Known rows, with every step that occurs
nupi gimeb fozo monupiz: [55,165,-52,67,-55,17,-12,-53,34,75,-52,65,-31,106,-57,-38,95,34,-89,-39,-13,-62,19,-119,-6,-137,60]
suze nibut sesa dekis: [-229,-40,152,-14,67,164,29,41,-19,-198,51,21,15,-44,-76,19,140,76,-10,5,-14,98,90,-6,44,9,-10]
bosu depev: [-26,202,38,10,-13,38,23,-21,-4,69,-35,35,-6,11,-6,-118,38,-48,-24,34,-17,39,-27,-68,1,-52,5]
fozo monupiz: [-17,-57,-37,18,-26,69,8,8,20,118,49,-22,-57,43,-53,-57,28,10,-41,-22,-9,9,17,-84,-5,-105,-8]
nibut suze nupi gimeb: [-12,115,11,72,1,68,-1,10,66,-238,12,24,-94,110,136,68,94,1,-28,32,-27,-54,19,134,21,-45,52]
sesa nibut depev deged: [89,-80,-19,14,67,30,-28,16,-36,46,-45,-57,60,-56,-19,-36,123,7,-124,-30,-28,48,69,-221,16,-111,-64]
suze nibut depev deged: [-71,11,-21,11,36,119,-64,5,4,-50,-4,-14,39,-76,-86,31,164,8,-65,23,-9,-43,165,-128,44,-117,-58]
suze nupi gimeb fozo: [-31,272,20,49,-68,78,-22,-41,71,-147,-93,26,8,156,6,29,106,22,-62,-6,2,-88,-4,3,-5,-46,72]
nibut suze nupi: [-212,34,24,29,8,105,-13,37,57,-135,58,-12,-68,100,55,-19,10,-26,-3,31,-16,0,29,140,10,-33,-30]
sesa dekis: [2,-69,118,-4,9,38,48,89,-5,78,-29,-15,12,-39,11,34,20,48,7,-21,-19,76,-24,8,-3,7,-13]
deged depev nibut suze: [-76,-74,-74,10,35,-85,-14,-55,-40,48,18,35,-31,-60,57,-186,-113,-114,-87,-11,-37,-74,-4,-45,3,-92,92]
suze nibut depev: [-110,-34,21,4,31,89,-26,-23,0,-101,66,-25,14,-59,-107,-10,191,11,9,34,-3,1,117,-31,59,-87,-3]
bosu depev nibut suze nupi gimeb fozo: [-27,480,12,110,-40,33,-7,-95,52,-162,-135,116,-30,124,57,-243,25,-119,-145,22,-49,-46,1,-84,-19,-168,108]
bago fozo: [205,-53,19,12,12,-14,25,22,-12,59,59,-5,-8,47,39,75,12,26,-62,13,-1,-50,-2,-22,-29,-32,32]
bago fozo gimeb nupi suze nibut sesa: [-109,-241,24,31,14,91,81,45,-69,-147,51,-22,-61,31,-144,108,104,-12,-71,48,-15,91,-3,-167,6,-144,22]
suze nibut: [-89,76,4,-9,27,140,-4,6,15,-191,38,-8,3,-4,-67,15,100,-32,8,26,6,-45,55,29,27,-12,49]
fozo gimeb nupi suze nibut depev bosu: [-86,-284,-7,21,-32,46,45,95,-24,-2,-92,-70,-53,-112,-142,-79,87,-34,-80,37,-65,94,-63,-207,2,-195,37]
gimeb nupi suze nibut sesa dekis: [-322,-95,103,8,90,145,85,32,-39,-232,-37,17,10,-27,-159,204,88,46,40,24,-20,184,-8,-19,36,-64,15]
suze nibut depev fozo bago: [-52,174,-80,43,18,75,-6,43,-5,14,68,-58,-45,-91,-96,-72,155,-57,-120,-5,-3,-53,186,-209,31,-174,11]
fozo gimeb nupi suze nibut depev: [-186,-265,-22,34,-21,73,50,52,-48,-59,-32,-72,-46,-55,-189,22,165,-49,4,44,-25,107,-6,-120,51,-201,-6]
nibut depev: [-22,-92,15,17,4,-48,-18,-29,-16,92,28,-18,6,-55,-34,-18,102,47,-5,16,-11,44,59,-49,28,-80,-45]
nibut suze nupi gimeb fozo: [-147,252,7,79,-18,46,-32,-26,68,-184,-41,60,-48,157,45,25,82,2,-48,15,-23,-65,29,97,13,-62,36]
bago fozo gimeb nupi suze nibut depev: [34,-309,-2,45,-6,66,78,71,-60,5,32,-73,-50,-10,-150,103,182,-24,-59,57,-23,53,3,-157,20,-230,18]
fozo gimeb nupi: [41,-178,27,15,-63,7,47,82,-46,202,-65,-64,-50,30,-96,-104,10,-12,-29,-14,-21,103,-80,-128,-19,-123,15]
deged depev fozo gimeb nupi suze nibut sesa: [-313,-149,-82,10,-8,114,41,74,-84,-67,-52,-22,-55,-35,-128,21,60,-100,-115,10,-32,30,-30,-310,24,-120,70]
gimeb nupi suze: [-93,-47,-50,23,17,-16,60,2,-22,-8,-93,5,-5,10,-80,189,-45,-22,49,19,-3,91,-88,-7,-2,-76,27]
gimeb nupi: [21,-19,8,11,21,0,29,8,-20,130,-58,-11,1,44,-95,50,-13,21,15,-2,-1,79,-55,-25,-12,-86,51]
bago fozo gimeb nupi suze: [138,-293,-13,46,-45,-24,101,99,-56,122,-40,-44,-67,44,-45,112,-10,-32,-63,21,-20,65,-115,-125,-39,-144,19]
nupi gimeb fozo: [76,224,-17,51,-26,-53,-27,-62,14,-38,-98,84,17,67,-7,23,76,25,-40,-17,-5,-70,-3,-40,-2,-30,64]

Rows
[-39,-73,-17,-47,-30,-38,-21,23,4,197,-40,-22,-4,-80,44,-134,-74,-1,-109,-9,-42,-87,-76,-103,-27,-16,108]
deged depev bosu
[-46,342,-74,111,-48,-28,-4,-86,54,-113,-50,30,-93,84,24,-205,-11,-91,-172,-34,-16,-109,90,-49,-13,-210,100]
depev nibut suze nupi gimeb fozo bago
[-292,-199,3,23,4,106,56,21,-55,-212,-7,-27,-55,-4,-181,28,92,-36,-13,34,-15,147,-10,-138,37,-111,2]
fozo gimeb nupi suze nibut sesa
[74,334,-22,33,-11,47,24,42,-10,96,-99,58,0,15,38,-85,-5,-93,-101,13,-34,10,-31,-219,-34,-39,12]
bosu depev fozo
[-164,-44,-66,36,59,105,-4,8,-12,-70,-93,-12,35,-62,-165,224,136,-13,-17,42,-13,38,63,-130,37,-197,-38]
gimeb nupi suze nibut depev deged
[19,-45,-67,-17,-22,-53,-6,-75,-33,84,-40,-10,19,-76,11,-166,-84,-76,-102,-25,-14,-98,-37,-151,-10,-79,141]
deged depev nibut
[-67,-232,-36,28,-56,-13,72,66,-46,48,-100,-47,-58,2,-84,39,-26,-64,5,2,-20,111,-122,-105,-7,-117,-9]
fozo gimeb nupi suze
[244,-237,44,25,-47,-12,67,105,-57,257,-4,-64,-59,62,-52,-39,23,19,-95,3,-15,51,-69,-141,-49,-157,41]
bago fozo gimeb nupi
[3,-212,-73,72,-47,-44,50,116,-71,168,-133,-45,-48,-52,-72,30,40,-66,-84,-1,-50,127,-48,-296,-11,-175,-44]
nibut depev fozo gimeb nupi suze
[-194,23,-61,2,29,123,25,-9,12,-318,-2,-1,3,-26,-60,155,49,-91,34,42,3,-31,16,42,36,-3,25]
nupi suze nibut
[-96,249,19,57,-13,90,15,-39,38,-106,-34,39,-47,60,56,-262,-38,-142,-102,39,-44,23,-4,-47,-20,-137,33]
bosu depev nibut suze nupi
[17,417,-64,44,-32,19,42,33,-9,203,-33,8,-63,-21,-8,-153,0,-124,-150,-8,-18,-5,41,-260,-24,-138,14]
bosu depev fozo bago
[-137,-229,-56,37,-20,116,13,78,-42,12,-107,-61,-26,-74,-173,71,145,-54,-67,29,-29,69,37,-227,31,-227,-67]
fozo gimeb nupi suze nibut depev deged
[-73,566,-36,118,-65,9,15,-101,52,-55,-80,66,-94,99,17,-308,27,-142,-185,-3,-31,-61,62,-132,-9,-265,105]
bosu depev nibut suze nupi gimeb fozo bago
[-183,342,-30,86,-45,18,-7,-31,68,-76,19,19,-117,129,18,-55,76,-29,-92,-6,-2,-84,92,58,19,-167,39]
nibut suze nupi gimeb fozo bago
[-170,210,-30,96,-48,112,-23,-13,89,-57,5,48,-97,194,-4,-34,110,10,-90,-7,-29,-56,38,16,8,-171,19]
nibut suze nupi gimeb fozo monupiz
[32,-108,-12,46,-23,107,22,130,-50,113,-55,-65,-37,-25,-166,-107,166,-52,-102,4,-37,65,32,-292,7,-199,18]
suze nibut depev fozo gimeb nupi
[-158,289,-99,71,-63,-30,-19,-111,36,6,-21,12,-99,60,24,-218,-8,-104,-194,-36,-16,-175,62,-84,9,-240,177]
deged depev nibut suze nupi gimeb fozo bago
[-174,215,-44,15,-39,-40,-13,-50,6,159,5,-10,-17,16,-123,-123,-20,-32,-61,-40,24,-22,75,-72,-2,-115,-14]
gimeb fozo bago
[12,105,-61,63,-67,41,92,111,-51,149,-196,6,-56,12,-48,-56,-25,-164,-100,20,-51,127,-135,-325,-42,-156,7]
bosu depev fozo gimeb nupi suze
[127,-129,25,-7,55,-44,-3,32,-19,32,-36,-72,29,-91,4,-204,70,23,-142,-18,-63,83,-37,-189,-22,-72,37]
sesa nibut depev bosu
[191,-103,-19,26,-10,53,33,22,10,193,115,-23,-56,85,-18,17,47,46,-110,-1,-6,-42,24,-114,-35,-140,16]
bago fozo monupiz
[-203,-92,-27,27,56,67,38,-17,-23,-146,-23,-15,10,-48,-180,175,148,-4,53,55,-11,79,21,-34,57,-167,22]
gimeb nupi suze nibut depev
[98,227,1,28,-21,-12,27,-71,-17,33,-96,51,16,-33,5,-252,-48,-109,-106,8,-29,17,-23,-189,-29,-104,70]
bosu depev nibut
[-178,-28,-43,11,-13,54,-18,-35,20,-55,20,-23,-52,34,62,-174,-79,-109,-101,2,-30,-101,-13,-12,0,-103,106]
deged depev nibut suze nupi
[-63,430,-25,124,-67,108,1,-87,74,-29,-93,97,-85,163,0,-308,63,-101,-182,4,-60,-49,12,-177,-22,-277,95]
bosu depev nibut suze nupi gimeb fozo monupiz
[-120,192,-58,65,-41,-5,-41,-97,36,-100,-83,58,-26,97,51,-144,-1,-80,-151,-15,-34,-159,-11,-58,1,-136,166]
deged depev nibut suze nupi gimeb fozo
[29,306,-54,58,-52,-84,1,-68,13,77,-40,30,-42,34,-44,-37,71,1,-83,-41,12,-80,63,-75,8,-127,73]
nupi gimeb fozo bago
[-69,45,-11,48,6,51,-8,-10,38,-178,-3,0,-51,55,70,-153,-74,-93,-87,9,-27,-24,19,24,-23,-80,23]
depev nibut suze nupi
[54,-124,14,7,69,-9,10,-16,-41,-39,29,-72,34,-44,-34,-87,144,6,-45,-16,-23,96,13,-115,29,-86,-1]
sesa nibut depev
[-113,-114,-19,16,42,41,27,20,0,-75,-89,-20,12,-103,-137,73,70,6,-33,55,-49,67,-45,-105,5,-154,65]
gimeb nupi suze nibut depev bosu
[-141,-5,-135,60,18,158,13,45,14,-86,22,-10,-39,-40,-101,81,152,-75,-88,19,-34,-20,101,-247,28,-173,-41]
nupi suze nibut depev fozo monupiz
[-345,-18,-16,5,68,102,11,-63,-16,-405,49,39,-1,-32,-78,131,80,-21,11,47,3,39,70,-14,54,12,-21]
nupi suze nibut sesa
[-325,-22,-2,10,83,105,38,-49,-36,-288,-1,29,-2,6,-184,175,78,-1,32,47,1,110,23,-36,45,-75,19]
gimeb nupi suze nibut sesa
[14,-52,-15,18,9,-4,-54,-3,-6,136,-39,-7,30,-71,-8,16,80,52,-73,1,-19,-3,107,-159,16,-101,-112]
nibut depev deged
